Each row was made from one walk, in order. Every step used is in the known rows, and no mark comes twice. Write each row's walk.
In the rows, zero is written as 128.
Known rows:
dubin-loba-tukuz-zarunen-suru: [119 120 116  88  93 129 101  92 154  96 156 132 176 149 123  67 162  77
 137 193 124 146  88 118 124 126  93 187 153 140 166 199 139 148 132 170
 132]
suru-zarunen-tukuz-loba-tibo-gositi: [119 130 111 119 233  73 175 161 118  82 113 136 145 129  76 194 190  81
 129 156 148 154 162 174 194 146 104  93  87 178 134 125 121 131 116 133
 116]
vusofo-kiga-risupe-zarunen-suru: [114  48 115 138 123 125 153  76 203 125 138 117 155 137  96  75 157  99
 154 126 141 140  76  77  98  93  66 125 169 130 170 134 149  95 151 146
 159]
bivam-risupe-loba-dubin-siga-peka: [130  80  90 108 115 170 145 139 193 154 144 134 101 103 143  80  94 226
 160 147  96 128 178  32 172 153 171  98 113 131 121 105 113  82 129 204
 149]
tibo-loba-tukuz-zarunen-risupe: [106 124 138  64 148 138 123 140 179  97 147 139 167 168 118 132 191  74
 160 192 144 114  24  42 145 126  81 142 124 142 173 177 104 180 147 111
 142]
tibo-gositi-pemufu: [160  94  84 186 154 109 151 149 112  69 120 117 121 108 103 149 141 125
 107 124 151 160  89 134 138 160 152 102 127 138 102 114 114 150 110 120
 170]
suru-zarunen-risupe: [103 130 128 117 160 130 139 147 132  99 152 144 129 194 114 168 157  88
 126 147 163  91 124 125 157 129 102  98 121 170 135 102 117 148 104  90
 120]
loba-dubin: [111 133 112 126 123 121 145 119 141 138 127 133 110 142 127 135  98 139
 131 134 113 161 152 108 144 141 135 133 108  93 159 126 131 109 134 177
 131]
tukuz-zarunen-risupe-loba-tibo-gositi: [ 92  47 104 120 172 176 150 168 139  78 183 117 161 140  83 147 186 147
 186 119 140 157 103  95 169 101 154 136  83 160 142 148 108 108 126 150
 154]
suru-zarunen-tukuz-loba: [108 158 127  95 181  64 153 144 122 107 127 163 118 157  88 167 190  54
 115 194 148 129 149 168 169 119  94 100 141 137 132 125 129 163 118 110
 116]
tibo-gositi: [134 108 113 167 155 116 135 142 123  91 130 113 130 125 107 146 137 119
 137 102 136 137 115 131 123 134 151 114 106 143 118 113 102 121 103 145
 125]
dubin-siga-peka: [137  91 140 123 115 161  95 126 145 147 146 115 141 115 134 127 110 193
 109 148 113 121 139  61 124 141 157  84 151 172  84 111 131 105 114 141
 126]
tukuz-loba-tibo: [118 118 121  91 142 140 140 143 112 142 118 134 151 115 109 144 153 146
 127 149 102 174 168 116 166 113 104 147  92 123 140 137 152 133 141 116
 128]
tukuz-zarunen-risupe: [ 88 103 152 100 142 140 132 125 132  97 179 159 154 167 118 157 166 119
 135 159 143 120  78 112 127 105 112 130 128 133 138 148 136 153 129 125
 137]
zarunen-risupe-loba-tibo: [108  93 102 102 143 194 142 159 163 121 161 123 128 133 102 126 156 162
 162 120 134 129 154  84 171  78 138 122 108 151 149 141 127  98 131 124
 161]
zarunen-tukuz-loba-dubin: [ 96 162 127 100 153  70 162 122 145 126 124 167  89 145  98 145 147  98
 111 193 113 176 165 128 157  94 121 120 123  70 169 137 154 133 132 179
 144]
dubin-gositi-tibo-loba: [142 146  97 154 141 125 109 138 169 129  94 135  86 141 113 102 179 108
 156 117 147 107  52 127 126 108 141  67  92 123 122 157 124 166 127 141
 150]
suru-zarunen-tukuz-loba-dubin-siga: [ 85 148 138  68 181  63 138 123 152 143 123 174  97 170  92 161 138  86
 122 239 133 160 175 120 199 146 124  87 137 138 129 122 133 125 125 178
 131]
tibo-loba-tukuz-zarunen: [127 123 132  62 129 125 119 132 159 120 118 123 174 132 127 114 177  79
 172 184 125 140  42  68 146 163  83 169 122 138 159 185  99 165 166 120
 129]
kiga-risupe-loba: [147  95 103 113 107 168 127 154 198 134 146 117 121 140 108  79 145 132
 164 135 152 110 107  69 168 122 121 118 121 126 122 130 123 106 131 138
 171]
vusofo-kiga-risupe-loba-dubin-siga: [144  66 104 115  94 151 119 117 238 184 121 137 100 140 115  75  96 141
 164 155 129 165 112   6 178 115 130  98 142 117 170 141 124  75 169 207
 173]
vusofo-kiga-risupe-zarunen: [133  69 127 129 132 128 144 114 191 159 118 119 172 140 120  95 159 118
 162  98 134 136  75  67 108 121  65 129 144 137 178 127 142 102 155 117
 166]
peka-siga: [111 103 104  89 149 130 132 128 131 132 132 118 109 110 132 146 145 110
 136 135 121 135 114 106 135 156 110 122 153 135 111 118 148 123 120 126
 148]
risupe-zarunen-tukuz-loba-tibo-gositi: [ 83  87 117 111 223  93 179 152 131 111 133 113 166 104  70 151 199 129
 164 133 113 180 154 142 132 107 113 128  97 158 149 130 146 100 114 134
 164]
gositi-tibo-loba-tukuz: [182 154 116 102 145 126 118 147 190 105  90 133 109 122 147 106 134  83
 161 136 146 131  57  77 153 152  95  88 112 151 171 170  94 180 165 117
 148]
loba-dubin-gositi-pemufu: [121 125  69 150 131 106 147 130 131 146 104 121  99 161  99 124 136 156
  86 159 131 152 116 122 134 148 148 104 120  90 124 121 151 113 114 173
 176]
zarunen-risupe: [105 130 136 127 145 142 128 133 147 104 162 146 119 166 121 146 142 126
 117 139 144  98 109 107 123  92 122 105 125 136 138 124 134 136 110 114
 140]
vusofo-kiga-risupe: [165 100 128 147 116 125 131 111 188 142 105 137 138 136 130 117 137 110
 124 118 149 122  67  79 136 122  67 106 132 120 179 143 141 130 164 135
 143]
bivam-risupe: [136 135 124 127 152 118 157 128 143 120 114 155 125 112 154 105 125 152
 144 118 122  88 119 141 138 157 103 122  93 127 141 122 123 141 127 142
 120]
bivam-risupe-loba: [131 111  96 118 131 151 157 152 160 123 131 144 109 102 134  69 141 150
 178 119 122 102 136 118 154 124 136 136 104 119 136 124 111 125 138 147
 143]
bivam-risupe-loba-dubin: [121 116  81 116 130 135 171 140 171 133 133 148  91 116 135  79 111 160
 184 123 109 129 160  96 176 139 147 146  87  89 165 119 110 110 140 192
 146]
suru-zarunen-risupe-loba-dubin: [ 87 111  84 108 135 149 158 162 164 113 169 139  96 197  95 141 144  95
 168 154 145 133 166  78 195 117 144 119 116 130 153 101 102 105 116 138
 143]
suru-zarunen-tukuz-loba-dubin: [ 91 165 117  94 177  55 173 133 130 120 122 170 102 169  86 171 162  63
 121 200 130 162 173 146 188 135 103 110 121 107 164 119 133 141 129 158
 123]
vusofo-kiga-risupe-bivam: [163  95 131 144 107 105 149 115 161 155 125 152 145 146 137 115 149 126
 126  97 155 157  71  80 144 138  59 139 151 106 186 144 157 136 144 120
 141]
gositi-tibo-loba-dubin-siga-peka: [153 107 124 142 121 157 107 120 200 132 124 144  82 105 145 118  88 171
 155 134 120 161 109  30 165 160 172  49 113 132 127 139 113 145 153 179
 151]
kiga-risupe-loba-dubin-gositi-tibo: [150 106  69 137 120 146 133 148 227 154 123 134  66 183 103  69 129 146
 160 129 160 129  98  75 169 117 139  54  79 100 149 134 149  91 124 210
 185]

Which walk is each row?
[ 81 131 126  81 199  73 189 133 155 123 130 173 138 115 110 104 197 120
 160 156 112 115 133 149 124 109  90 132 118 119 149 121 150 143 123 128
 163] | bivam-risupe-zarunen-tukuz-loba
[ 78  96 157  96 129 120 150 130 105 108 193 170 156 179 122 154 182 140
 144 139 154 153  73 107 140 119 107 169 144 111 147 148 149 164 110 105
 136] | tukuz-zarunen-risupe-bivam
[ 97 140  91 133 128 107 130 122 147 169 113 111 105 177 110 121 136 144
 119 144 111 134 134 114 121 124 142 116  98  98 140 126 149  79 108 197
 136] | loba-dubin-gositi
[115 139 100 135 116 130 140 120 159 136 114 131 105 124 120 126 131 106
 165 141 113 162 116  80 160 144 141 147 101  82 158 143 106 137 143 165
 140] | tibo-loba-dubin
[121 119  98  76 126 162 127 169 193 115 153 114 130 173 110 103 148 111
 149 168 141 104 115  37 150  78 117 122 137 158 161 136 106 112 122 108
 162] | zarunen-risupe-loba-tukuz
[112  99 130  67 129 116 129  87 154  85 148 116 166 146 122 101 142  92
 130 204 132 145  80 104 128 133  80 150 155 142 147 172 131 131 156 168
 114] | loba-tukuz-zarunen-suru
[148 116  96 177 134 149 117 155 121 114 130 108 165 104 117 124 153 143
 152  80 124 149 146 154 142 143 147 155  67 163 156 158 127 110 102 161
 144] | dubin-loba-tibo-gositi
[162 140 122 149 142 135 125 131 166 104 106 153  86 107 135 118 142  98
 175 105 147 135  70 117 148 131 134  87 102 120 139 155 104 192 156 117
 149] | gositi-tibo-loba
[ 75 172  92  99 179  41 155 138 137 149 105 147 100 206  70 155 193  69
 106 211 129 133 160 154 165 113 111  88 110 104 143 121 153 116 103 177
 126] | suru-zarunen-tukuz-loba-dubin-gositi
[ 99 137 108 107 110 108 146 130 125 140 126 155 107 152 103 136 126 117
 124 173  95 185 174  93 156 108 129 151 101  70 151 117 145 134 135 158
 132] | tukuz-loba-dubin
[ 81  84 109 122 161 122 177  88 160 105 144 130 141 110 125  70 151 142
 172 127 116 107 124 143  98 132  96 145 135 135 133 110 134 110 121 155
 138] | bivam-risupe-zarunen-suru
[128 101 102 137 169 131 149 154 107 107 119 118 149 111  88 158 161 134
 137 126 113 179 155 123 163 115 123 135  66 139 127 125 131 129 122 136
 129] | tukuz-loba-tibo-gositi
[160 127 137  77 148 121 117 128 174  99 107 147 140 126 142 107 156  74
 184 153 144 150  22  83 159 163  83 114 113 141 172 196  98 195 185 128
 143] | gositi-tibo-loba-tukuz-zarunen
[125 113 143  54 137 110 122 126 137 125 129 125 178 147 137 122 143 106
 134 177 126 138  78  98 137 165  83 151 130 151 161 163 117 137 157 140
 119] | loba-tukuz-zarunen
[107 116 149  54 149 124 129 136 162 103 160 137 170 187 130 141 159 103
 126 187 139 112  63  71 130 124  80 130 128 156 169 153 127 142 139 121
 138] | loba-tukuz-zarunen-risupe
[149 105  94 145 212  89 183 162 116  71 112 139 124  87  72 180 183 122
  95 160 148 188 130 162 179 135 124  93 109 138 127 144 142 155 124 131
 182] | zarunen-tukuz-loba-tibo-gositi-pemufu
[ 77 105 136  71 199 102 172 138 134 145 129 133 162 111  88 135 194 138
 156 153 105 173 169 143 140 102  93 140 123 141 155 141 165 104 141 123
 166] | risupe-zarunen-tukuz-loba-tibo
[ 65 131 109  79 197  66 208 124 164 139 124 174 118 131 111 109 169 130
 162 165  96 150 161 130 138 124  96 134 104  86 181 114 158 124 131 178
 163] | bivam-risupe-zarunen-tukuz-loba-dubin
[111 138 138  78 110 141  96 144 159 112 167 156 183 183 130 103 181  92
 133 178 134 109  70  85 127 115  91 166 126 155 190 179 141 156 118 129
 153] | dubin-loba-tukuz-zarunen-risupe
[ 86 114 138 104 183  86 162 124 154 127 138 126 141 121 104 124 171 122
 156 129 133 128 127 153  98 125 120 124 160 146 143 132 139 100 123 131
 169] | risupe-zarunen-tukuz
[ 39 138  94  88 170  59 162 126 159 171 120 130 124 181  63 114 201 121
 137 187  96 153 153 124 106  75 126 127 121  89 148 120 175  80 103 180
 174] | risupe-zarunen-tukuz-loba-dubin-gositi
[162  74  85 170 183 134 162 153 104  84 117 104 145  88 109 161 141 159
 115 105 146 171 119 142 163 179 137 109  97 163 119 133 126 128 126 127
 171] | loba-tibo-gositi-pemufu
[135 103 107  46 136 137 154 145 166 117 132 140 159 125 142  64 153 129
 187 166 122 113  86  81 167 155  91 161 109 140 166 159 103 132 163 152
 138] | bivam-risupe-loba-tukuz-zarunen
[121 151 135 112 192  72 152 129 136 104 128 143 120 144 112 162 158  73
 123 154 165 102 133 183 159 157 103  81 155 161 136 130 115 136 120 131
 118] | suru-zarunen-tukuz
[100  92 137  66 198 122 171 145 186 153 135 132 170 122  89 130 197 140
 152 161 135 141 132 107 162 127  57 116 108 151 159 140 176 104 133 129
 184] | kiga-risupe-zarunen-tukuz-loba-tibo
[177  96  74 189 139 142 130 161 111  96 120 118 156  90 110 127 160 149
 121  99 141 173 124 153 159 167 153 140  90 160 140 152 137 142 107 136
 188] | dubin-loba-tibo-gositi-pemufu
[108  76 100  63 103 142 130 108 173  91 161 110 154 143 100  67 150  87
 168 202 130 156  95  77 142 101 109 167 162 138 143 173 107 111 157 169
 137] | risupe-loba-tukuz-zarunen-suru
[ 97 107 101 114 139 156 138 171 151 101 167 140 118 184  89 137 171  88
 165 142 162 100 140  95 178  98 134 113 135 163 126 104  99 128 111  95
 137] | suru-zarunen-risupe-loba
[104 122 139 123 130 122 149 138 118 117 174 153 128 181 124 149 158 145
 120 117 147 137 113 101 133 104 116 141 140 120 145 121 151 151  92  97
 140] | zarunen-risupe-bivam
[151  81 119  46 114 159 124 153 206 130 148 116 173 155 117  75 155 106
 173 190 151 122  63  36 177 158  77 145 125 149 156 161 118 111 161 142
 162] | kiga-risupe-loba-tukuz-zarunen
[ 87 114 128  67 223  99 202 136 149 140 118 156 160  91 113 117 193 158
 166 142 103 137 156 158 148 131  68 134  88 138 169 135 161 124 143 136
 160] | bivam-risupe-zarunen-tukuz-loba-tibo
[ 95  84 137 114 123 121 138  73 134  84 166 139 142 134 108 114 154 101
 137 175 130 150  92 143 126 116 119 152 155 118 121 160 138 138 149 169
 118] | tukuz-zarunen-suru
[112 151  94 128 129  94 134 132 145 145 101 158  74 185 100 114 142 124
 117 158 115 172 133 122 144  87 137  81  74  78 143 125 167 139 125 177
 140] | tukuz-loba-dubin-gositi-tibo
[142 141 107 153 137 127 138 123 173 114 107 160  69 117 135 122 116 105
 170 111 135 172 100  98 168 144 141  95  92  87 169 155 106 170 162 170
 151] | gositi-tibo-loba-dubin
[102 125 130 102 142 104 131 119 166 143 145 152 102 127 102 146 121 164
  93 215  98 166 183  64 152 110 151  75 145 114 119 125 154 110 122 195
 146] | zarunen-tukuz-loba-dubin-siga-peka
[113 106 115  75 124 126 125  91 177  82 134 116 159 132 110  96 175  56
 161 207 132 143  38  74 138 134  83 161 147 127 149 188 101 164 164 154
 125] | tibo-loba-tukuz-zarunen-suru
[127 144 100 150 143 103 133 126 158 142 103 138  74 169 125 116 113 149
 127 120 134 141 120 138 133 122 146  62  87  99 151 136 152 114 131 198
 143] | loba-dubin-gositi-tibo
[109  98 135 101 162  77 168 122 201 148 115 159 153 139  85 111 207  75
 141 155 133 146  87  89 117  76  53 117 156 112 187 142 163 129 156 120
 183] | vusofo-kiga-risupe-zarunen-tukuz-loba
[113 104 143  97 182 102 156 126 203 135 147 126 150 138 112 116 173 121
 156 137 158 103  92 117 120 146  78  97 144 150 146 130 153  95 114 142
 182] | kiga-risupe-zarunen-tukuz
[110 173 107 124 175  53 153 125 168 133 100 175  57 174  91 127 159 108
 105 171 135 159 131 155 144  79 133  48  99  79 158 155 171 141 128 207
 155] | zarunen-tukuz-loba-dubin-gositi-tibo
[101 116 143  55 131 124 145 141 150 112 161 149 173 178 123 130 208  95
 172 172 151 144  23  42 152 141  72 177 134 130 180 172 121 190 131  87
 146] | tibo-loba-tukuz-zarunen-risupe-bivam
[ 81  81 127  97 121 166 131 151 147 101 192 152 138 165  97 119 181 119
 171 157 141 130  94  82 148  78 148 148 137 122 134 145 115 136 138 130
 155] | tukuz-zarunen-risupe-loba
[ 62  84 108  93 117 155 148 138 161 113 193 156 115 176  94 128 153 127
 174 163 126 160 121  65 168  88 156 157 122  89 164 142 117 119 141 176
 157] | tukuz-zarunen-risupe-loba-dubin
[121 133  53 151 126 113 143 134 148 145  87 120  92 146  91 114 175 125
 119 163 128 149  79  91 148 149 151 114 109  77 122 145 132 146 123 152
 188] | tibo-loba-dubin-gositi-pemufu
[ 71 123 137  85 168  86 162 135 137 131 138 150 143 131  84 125 203 100
 151 169 119 153 141 138 113  82 107 136 148 121 139 126 150 129 124 113
 166] | risupe-zarunen-tukuz-loba
